Each row was made from one small tree. Brackets hold a mark, then the marks that hang from it, in alphabetical order. Every link used is in the known rows. Write each row's tree.
Known rows
(topomit (somi (melat nezef))): [ 0.93  0.32 -2.03 -1.28 -1.91  0.28  0.93 -1.05  5.15  0.02 -1.03  0.73
 -0.21  0.67 -0.94  2.21 -1.59 -0.86 -4.26 -1.27  4.82  2.70 -0.96 -1.98
  0.02]
(lemem fopig (nezef feseve melat)): [-4.42  0.25  1.48  0.24  0.81  0.03 -3.38 -0.24 -2.35 -1.20  1.30  1.32
  3.20 -0.41 -0.71 -3.60 -2.54 -1.22  2.51  0.59  0.04 -0.92  2.92 -2.10
 -0.16]
(nezef feseve): [-0.27  2.30 -1.72 -0.79  3.09 -0.64 -2.23 -0.93 -1.09 -1.78 -1.50  0.45
  0.10 -1.03  1.23 -0.66  0.26  1.78 -1.90  0.39  1.06 -1.13  1.66 -0.18
  1.05]
(nezef (feseve fuvi) (filisi (lemem fopig)) melat): [-4.62  3.29  0.35  2.05  1.41 -0.35 -2.55  2.76 -0.26 -3.54 -0.90 -0.78
  2.26 -3.33 -0.87 -4.94 -5.06 -3.66  4.73  2.01 -5.04 -0.26  2.65 -0.52
 -1.01]
(lare somi): [ 1.31  0.16 -0.50 -0.28  2.07  0.79  0.01 -0.85 -1.03 -0.89 -0.95  0.86
  0.92 -0.51 -0.56  1.87  3.35  1.27 -1.69  0.54  5.50 -0.87 -1.27 -0.20
  2.54]
(topomit (somi lare melat zesuk)): [ 4.31 -1.91 -0.76 -0.74 -2.46  1.06  3.31 -0.70  3.93  0.89  0.30 -0.36
  1.81  2.36  0.08  0.43 -0.06  1.74 -3.59  1.56  4.71  2.02 -4.73 -2.26
 -1.22]
(filisi (lemem (nezef feseve melat))): [-4.04  1.78  0.52 -0.44  2.14  0.15 -2.92 -0.73 -2.28 -1.20 -0.74 -0.37
  3.96  0.71  1.21 -3.40 -3.70 -1.70  1.47 -0.76 -1.83 -0.98  2.35 -0.94
 -0.26]
(filisi lemem): [-0.75  0.17 -2.93 -1.32  1.25  0.54 -1.11 -0.10  0.25 -1.17 -1.65 -1.16
  1.75  0.91  1.84 -0.46  0.16  0.13 -0.27  1.08  0.93 -0.21  0.65  0.16
 -0.20]
(lemem fopig (nezef feseve)): [-4.83 -1.50 -0.83  0.33  0.63  0.71 -3.29  0.35 -2.01 -1.14  2.79  1.92
  2.39 -1.54 -0.97 -2.42  0.17  0.10  1.77 -1.55  1.10 -1.06  2.79 -0.07
 -1.39]
(topomit (somi filisi melat zesuk)): [ 4.84 -1.01 -0.68 -0.83 -4.76 -1.56  5.05  0.23  5.82  3.39 -0.20  0.10
  0.12  0.14  0.74  0.69 -0.88  0.80 -3.09  0.35  2.12 -0.63 -5.71 -0.60
  1.50]
(vomefi lare): [ 0.66  0.60 -0.20 -0.11  3.09 -1.00 -0.77  0.17 -0.65 -2.34 -0.61 -0.61
 -1.42  0.79  1.39  1.74  1.04  3.71 -1.72  1.34  3.50  1.95  3.46  0.02
  0.67]
(melat (nezef feseve (filisi lemem))): [-3.07  2.89 -3.92 -1.27  0.94  1.55 -1.93 -0.08 -0.97 -1.98 -2.37 -0.62
 -1.63 -0.96 -0.28 -0.98 -3.42 -2.40  1.44 -0.25 -1.70  0.13  3.39  0.10
 -2.20]
(melat (nezef filisi)): [ 0.27  1.55 -3.34 -1.43  0.06 -0.18 -0.21 -0.60  2.20 -0.97 -2.05  0.10
 -2.38 -0.72 -1.38 -0.62 -0.41  0.22 -0.33  2.22  2.02  0.52  3.48 -1.51
 -1.31]
(lare (somi filisi melat zesuk)): [ 5.44 -1.12  1.12 -0.58 -3.62 -0.47  4.33 -1.16  1.77  3.75 -0.16  1.24
 -0.40 -1.05  0.02  1.50  2.42 -0.34 -1.24 -0.77  1.62 -3.01 -6.69  1.30
  4.55]
(nezef (feseve fuvi) (filisi lemem) melat): [-2.49  5.32  0.59  1.39  3.32 -1.55 -1.72  1.51  0.87 -3.22 -2.47 -1.45
  1.42 -3.13  0.28 -4.63 -4.65 -2.08  1.84  1.68 -4.64 -0.44  2.64 -0.46
  0.05]
(nezef filisi): [ 1.32  2.28 -1.51 -0.44  1.21 -1.13  0.55  0.66  0.65 -1.09 -1.44 -0.37
 -0.10 -1.26 -0.39 -2.43  0.62  2.80 -0.11  3.13  2.04 -0.47  2.24 -1.09
 -0.87]
(lemem fopig (nezef feseve filisi melat)): [-4.17  1.90  1.99  1.14  0.19 -0.30 -1.87  1.11 -2.81 -1.24  1.07  1.01
  2.45 -1.77 -2.26 -5.59 -3.58 -0.62  4.39  1.62 -0.87 -1.07  4.00 -2.24
 -1.75]
(somi (filisi lemem) (melat nezef) zesuk): [ 2.29 -1.78 -2.84 -2.72 -5.64  0.45  2.28 -1.46  4.50  3.35 -1.26 -0.42
 -1.89  1.04  1.37  0.80 -1.96 -4.17  0.08 -1.20 -2.96 -1.11 -3.63  1.26
  1.06]
(lare (somi (filisi (lemem nezef)) melat zesuk)): [ 1.14 -3.43  1.11 -0.49 -4.78  1.18  3.69 -0.13  0.90  4.31  2.10  0.84
  2.16 -0.54 -0.22  0.04  1.06 -2.58  1.54 -3.73  0.00 -2.88 -6.18  2.52
  1.68]
(somi (filisi (lemem (nezef melat))) lare zesuk): [ 0.49 -3.39 -0.16 -0.89 -3.29  1.10  1.65 -0.49  1.19  3.83  0.38 -1.66
  2.07  4.13  0.54 -2.75 -1.71 -1.09  2.10  4.01 -3.38 -1.84 -1.75 -1.37
 -2.72]
(vomefi (lare (somi filisi melat zesuk)) vigefol): [ 5.31 -1.07  4.13  1.40 -0.58 -1.98  3.80 -0.10 -2.00  1.64  0.91 -0.53
 -4.53  0.43  1.65  4.72  2.18  2.46 -1.20 -3.06  0.55  1.10 -4.18  2.70
  3.54]
(somi (filisi (lemem fopig)) lare zesuk): [ 0.13 -4.99 -3.59 -0.77 -4.73  2.88  1.46  1.15  0.17  2.77  1.44 -1.41
  0.60  3.21  0.28 -0.46  0.47 -0.93  3.35  4.22 -3.07 -1.49 -2.81  0.19
 -3.47]
(lare (somi (filisi (lemem fopig)) melat zesuk)): [ 1.10 -3.41  0.12 -0.14 -6.09  2.31  3.46  0.74 -0.25  3.36  1.37  0.55
  1.54 -0.42 -0.39  1.08  0.49 -3.89  3.54 -1.51 -0.74 -2.54 -7.32  2.26
  2.48]
(lare (somi (filisi lemem) melat)): [ 0.97  0.54  0.63 -0.21 -2.57  1.32  2.52  0.39 -0.57  3.41 -0.24  0.12
  1.18 -0.57 -0.09  1.37  1.82 -0.83  0.08 -1.16 -1.09 -2.45 -5.02  2.28
  1.90]
(melat nezef): [ 0.33 -0.34 -3.67 -2.11  0.75  0.16 -1.78 -1.95  2.50 -0.99 -1.92  0.56
 -1.68  0.69  0.02  1.57  0.42 -0.45 -2.32  0.91  2.74  0.55  2.47 -1.27
  0.13]
(minum (vomefi (lare (somi (melat nezef))))): [ 0.79  0.12  3.14  0.03  2.74  0.62 -0.38 -1.56 -2.73 -2.05 -0.17  0.98
 -2.94  0.91 -0.13  7.56  2.31 -0.74 -1.79 -5.29  3.23  4.17  0.88  0.70
  3.07]
(feseve fuvi): [ 0.45  0.41 -1.37  0.59  2.86 -2.24 -1.58  0.53  4.75 -2.40 -0.58  0.23
  0.23 -2.89  0.56 -0.94  1.92  1.07 -2.78  1.21  1.11 -0.12  1.71  0.16
  1.08]
(somi melat zesuk): [ 4.51 -0.41 -0.03 -1.81 -1.43 -1.30  1.99 -1.84  3.15  0.22 -0.85  0.56
  0.90 -0.56  1.84 -1.02  0.29  0.32 -1.94 -0.28  2.02 -0.54 -3.00 -0.21
  3.22]
(minum (lare somi) (vomefi vigefol)): [ 1.39 -0.25  4.16  1.50  5.81 -2.07 -2.20 -0.93 -7.35 -4.40  0.35 -0.81
 -1.88  2.51  2.05  7.17  5.23  2.40 -1.73 -4.97  1.60  4.71  2.44  0.93
  3.62]

Which tree is each row?
[-6.27 -0.21  0.45  0.19  0.14  1.44 -3.55  0.41 -3.33 -1.37  1.12  0.29
  4.49  0.57  0.00 -3.70 -4.11 -3.26  4.32 -0.49 -2.16 -0.59  2.37 -1.12
 -1.09] : (filisi (lemem fopig (nezef feseve melat)))
[ 0.71  0.06  2.70  0.95  5.48 -0.34 -0.88 -0.20 -4.73 -3.15  0.05 -0.04
 -1.47  1.16  0.89  6.17  3.92  2.06 -1.16 -2.60  4.62  2.89  1.63  0.50
  2.61] : (minum (vomefi (lare somi)))
[ 2.31  0.86  6.28  2.24  5.39 -1.93 -0.05 -0.24 -5.99 -2.68  0.85 -0.54
 -2.86  1.11  2.12  6.90  3.96  3.10 -1.95 -6.19  1.04  4.76  0.20  1.74
  3.00] : (minum (vomefi (lare (somi melat)) vigefol))
[-4.88  1.69  2.30  2.82  1.32 -1.72 -2.81  2.29  0.81 -2.40  1.74  1.20
  2.41 -4.65 -2.74 -6.26 -3.24 -1.73  3.84  0.84 -2.62 -0.66  4.41 -1.32
 -1.65] : (lemem fopig (nezef (feseve fuvi) filisi melat))
[ 0.25  5.62  1.06 -0.13  2.74 -1.63 -0.75 -0.27 -1.80 -1.85 -3.21 -0.41
  0.30 -1.20 -0.02 -3.96 -3.39  1.02  0.70  3.55 -0.69 -1.10  2.80 -2.48
  0.81] : (nezef feseve filisi melat)
[ 3.04 -0.02  0.20 -0.42 -2.37  0.12  2.10 -0.09  1.51  4.13  0.51 -0.06
 -0.55  1.25 -0.30 -0.77  3.04  3.73 -2.34  3.70 -2.57 -1.44 -1.84 -0.10
 -2.00] : (somi filisi lare melat)
[ 2.37  0.90 -0.39 -0.04 -3.33 -1.22  3.40  1.05  4.68  3.15  0.03  0.17
  0.31 -0.19 -0.25  0.70  0.14  2.15 -3.59  0.59  1.39 -0.36 -3.21 -0.60
 -0.01] : (topomit (somi filisi melat))
[-1.88  1.35 -2.87  0.00  3.14 -0.97 -3.98 -0.92  3.99 -3.00 -1.39  1.14
 -2.51 -3.27 -0.39  0.57 -0.67 -1.97 -3.07 -1.44 -0.42  0.32  3.34  0.33
  0.65] : (melat (nezef (feseve fuvi)))
[-2.93 -1.57  1.35  0.27 -0.74 -0.25 -1.96 -0.10 -0.21 -0.28  1.44  0.93
  3.62  0.66 -1.04 -3.31 -1.05 -0.77  2.45  2.05  1.39 -0.27  2.52 -2.60
 -0.35] : (lemem fopig (nezef melat))
[ 1.16  0.03  2.83  0.36  5.39 -3.78 -3.10 -0.83 -5.16 -4.70  0.11 -1.70
 -2.44  2.99  3.65  5.03  3.50  3.40 -1.97 -3.42 -1.22  5.26  4.97  0.16
  1.76] : (minum lare (vomefi vigefol))
[ 3.35 -2.23 -1.14 -1.38 -4.56  1.39  3.09 -0.21  1.91  4.23  0.21 -1.37
  0.33  2.48  1.46 -0.74  0.39 -0.02  0.11  2.18 -4.05 -1.55 -4.71  0.80
 -1.42] : (somi (filisi lemem) lare melat zesuk)
[ 2.35 -3.03 -3.40 -1.51 -2.85  1.66  2.08  0.12  1.46  3.12 -0.37 -2.00
 -0.08  3.38  1.44 -0.35  0.87  0.48  0.42  4.10 -2.48 -1.78 -2.85  0.37
 -2.56] : (somi (filisi lemem) lare zesuk)
[ 1.44 -0.61 -1.37 -1.48 -1.06  1.91 -0.49 -2.05  2.00  0.94 -0.64  0.45
 -1.16  2.06 -1.02  1.03  1.60  0.64 -2.89  1.44  0.47  1.49  0.42 -1.41
 -1.94] : (somi lare (melat nezef))
[-7.44 -2.00 -1.38  1.94  1.21  0.81 -4.24  2.43  0.66 -2.50  3.53  0.91
  3.31 -3.50 -0.68 -3.05 -1.19 -3.02  2.82 -3.24 -2.65 -0.61  2.42  1.94
 -2.35] : (filisi (lemem fopig (nezef (feseve fuvi))))
[ 5.34 -1.88 -0.11 -1.29 -3.88  0.06  3.39 -1.00  2.81  4.36  0.26 -0.32
 -0.95  1.52  0.52 -0.71  2.07  2.14 -1.62  3.08 -1.87 -1.72 -4.24 -0.12
 -0.48] : (somi filisi lare melat zesuk)
[ 4.47 -2.67 -1.87 -2.05 -5.10  0.93  2.58 -2.11  4.26  4.27 -0.43  0.27
 -3.24  2.21 -0.46  1.15  0.92 -0.54 -2.05  2.34 -1.82 -0.64 -3.07 -0.61
 -1.02] : (somi filisi lare (melat nezef) zesuk)
[ 1.85 -0.34  3.95  2.23  4.66 -2.30  0.58  0.83 -5.66 -0.53  0.52 -1.19
 -5.38  1.99  1.81  7.67  4.63  3.88 -1.17 -3.18 -0.30  2.53  1.20  2.10
  1.50] : (minum (vomefi (lare (somi filisi)) vigefol))
[ 4.36 -1.95 -0.59 -1.47 -4.72  0.61  3.39 -2.22  3.23  3.69 -0.78  1.68
 -2.82 -0.60 -1.02  3.26  1.21 -3.03 -1.45 -1.77  1.77 -1.83 -5.55  0.77
  3.88] : (lare (somi filisi (melat nezef) zesuk))
[ 1.99 -0.90 -2.46 -1.94 -3.77  2.71  1.95 -1.05  2.04  1.06 -0.96 -1.24
 -0.68  1.85 -0.71 -1.50 -1.98 -2.42  1.38  1.44 -1.49  1.42 -1.48 -0.71
 -3.08] : (somi lare (melat (nezef (filisi lemem))) zesuk)
[-0.88  3.99 -0.69  1.61  3.61 -2.21 -1.46  1.64  2.21 -3.11 -0.82  0.39
 -0.68 -5.34 -0.65 -3.31 -0.38  1.29 -0.81  0.77 -1.32 -0.73  3.14  0.50
 -0.39] : (nezef (feseve fuvi) filisi)
[-4.75  1.51  1.04  1.20  3.27 -1.17 -3.60  0.59  1.50 -2.55  0.04 -0.16
  3.41 -2.11  0.73 -3.99 -3.45 -2.78  0.97 -1.48 -3.44 -0.49  2.63  0.13
 -0.05] : (filisi (lemem (nezef (feseve fuvi) melat)))
[-1.86 -0.79  1.54  0.30 -1.34  0.86  0.94  0.41 -1.36  3.07  0.03 -0.13
  2.66  1.25 -1.03 -0.67 -0.46 -2.01  2.26  0.53 -0.37 -2.60 -1.76  0.12
  0.81] : (lare (somi (filisi (lemem (nezef melat)))))
[ 0.53  1.79  0.11 -0.41 -1.77  1.13  0.36 -1.44 -0.28  2.70 -0.81  2.24
 -2.78 -1.81 -1.81  3.22  0.79 -1.81 -1.88 -2.83 -0.31 -2.19 -2.77  1.53
  2.65] : (lare (somi filisi (melat (nezef feseve))))
[ 1.45 -0.50  1.00  0.11 -0.24 -0.55  0.59  0.18 -2.68  0.66  0.39  0.45
 -0.94  0.61 -0.51  3.95  3.84  1.91 -1.15  0.50  2.27 -0.22 -0.19  1.24
  3.23] : (minum (lare (somi filisi)))
[ 3.82 -2.25 -1.81 -2.16 -2.57  1.68  1.01 -2.88  3.28  1.04 -0.67  0.36
 -1.22  2.33 -0.08  1.02  0.60 -0.97 -2.42  1.20  1.23  1.20 -1.99 -1.38
 -0.55] : (somi lare (melat nezef) zesuk)
[ 3.71 -1.84  2.13  1.10  3.53 -1.04  0.97 -0.71 -3.46 -2.61  0.11 -1.02
 -3.33  1.38  1.97  5.12  2.11  2.51 -1.38 -2.29  5.03  2.82 -1.21  1.30
  3.18] : (vomefi (lare (somi zesuk)) vigefol)
[ 3.53 -1.03 -2.01 -0.82 -4.07  1.78  3.74 -0.62  4.85  1.02 -0.54 -0.38
 -1.08  1.61 -2.38  0.19 -2.01 -0.40 -1.93  2.01  3.68  3.07 -2.30 -2.90
 -3.20] : (topomit (somi lare (melat (nezef filisi)) zesuk))
[-4.47  0.05 -1.74 -0.56  1.97  0.79 -2.98 -0.12 -1.76 -1.13  0.98  0.23
  2.80 -0.48  1.01 -2.29 -0.99 -0.55  0.73 -2.67 -0.28 -0.93  2.18  1.03
 -1.73] : (filisi (lemem (nezef feseve)))
[-4.04  3.56 -0.09  0.41  0.30  1.10 -1.76  1.46 -3.78 -2.40 -1.52 -1.04
  2.37 -0.37 -0.53 -4.38 -5.10 -2.47  5.25  2.67 -3.47 -0.63  2.18 -1.57
 -1.15] : (nezef feseve (filisi (lemem fopig)) melat)
[ 1.40 -0.31  2.52  1.13  3.16 -0.88  0.87  0.70 -3.74  0.07  0.31 -0.18
 -3.14  1.08  0.64  6.40  4.23  2.55 -0.74 -1.46  1.32  0.99  0.45  1.43
  2.05] : (minum (vomefi (lare (somi filisi))))
[-1.84  3.81  2.06  0.54  2.07 -1.53 -1.26  0.03 -1.68 -1.13 -0.75  0.47
  1.69 -1.51 -1.02 -5.25 -3.09  0.77  1.67  1.42 -0.32 -1.26  4.03 -2.13
 -0.97] : (lemem (nezef feseve filisi melat))
[ 1.36 -0.06  2.47  1.92  5.05 -0.72 -0.32  0.10 -4.64 -2.70  0.12 -0.93
 -2.86  1.11  1.08  5.14  3.05  3.92 -1.70 -1.87  4.28  3.12  1.33  1.39
  1.67] : (vomefi (lare somi) vigefol)
[-2.65 -0.50  0.47  0.01 -2.18  1.89 -0.29  0.73 -1.44  4.12  2.54 -0.03
  1.81  0.73 -0.32 -2.56  0.21  0.93  0.36 -1.07 -5.65 -1.96 -0.86  1.63
 -4.48] : (somi (filisi (lemem (nezef feseve))) lare melat)
[-3.09 -1.54 -0.66  0.85 -1.35  0.09 -0.57  1.94 -0.27 -0.43  2.95  1.10
  2.06 -1.91 -2.60 -4.23  0.44  1.06  3.60  1.36  2.12 -0.46  3.39 -0.92
 -3.52] : (lemem fopig (nezef filisi))
[ 1.98 -0.37  2.42  2.11  2.81 -1.45  1.09  1.12 -3.73  0.62  0.51 -0.96
 -4.92  1.07  0.72  5.38  3.30  4.40 -1.23 -0.90  1.28  1.18  0.16  2.24
  1.13] : (vomefi (lare (somi filisi)) vigefol)
[-5.97  0.83 -3.64  1.17  0.10  1.42 -3.38  2.34  1.53 -3.48  0.01  0.15
 -0.97 -3.96 -2.05 -1.80 -3.47 -5.08  3.63 -1.01 -3.85  0.70  3.58  0.90
 -3.05] : (melat (nezef (feseve fuvi) (filisi (lemem fopig))))
[-2.74  3.62  2.41  2.14  3.24 -2.98 -2.06  1.31  1.90 -2.38  0.05  0.65
  1.46 -4.42 -1.52 -5.87 -2.91 -0.19  0.90  0.80 -2.13 -0.85  4.34 -1.15
 -0.69] : (lemem (nezef (feseve fuvi) filisi melat))
[-6.68 -1.88 -1.79  0.22  0.15  2.13 -3.60  1.18 -2.99 -1.28  2.79  0.72
  3.60 -0.57 -0.10 -2.43 -1.44 -2.02  3.58 -2.44 -0.73 -0.83  2.28  0.85
 -2.55] : (filisi (lemem fopig (nezef feseve)))
[ 0.49 -0.58 -1.43  0.14 -3.75  1.99  3.12  1.92  2.57  3.89  0.75 -1.60
  1.45  2.92 -0.43  0.56 -0.29  1.73 -1.98  2.22 -1.26  0.67 -3.86 -0.33
 -4.26] : (topomit (somi (filisi lemem) lare melat))
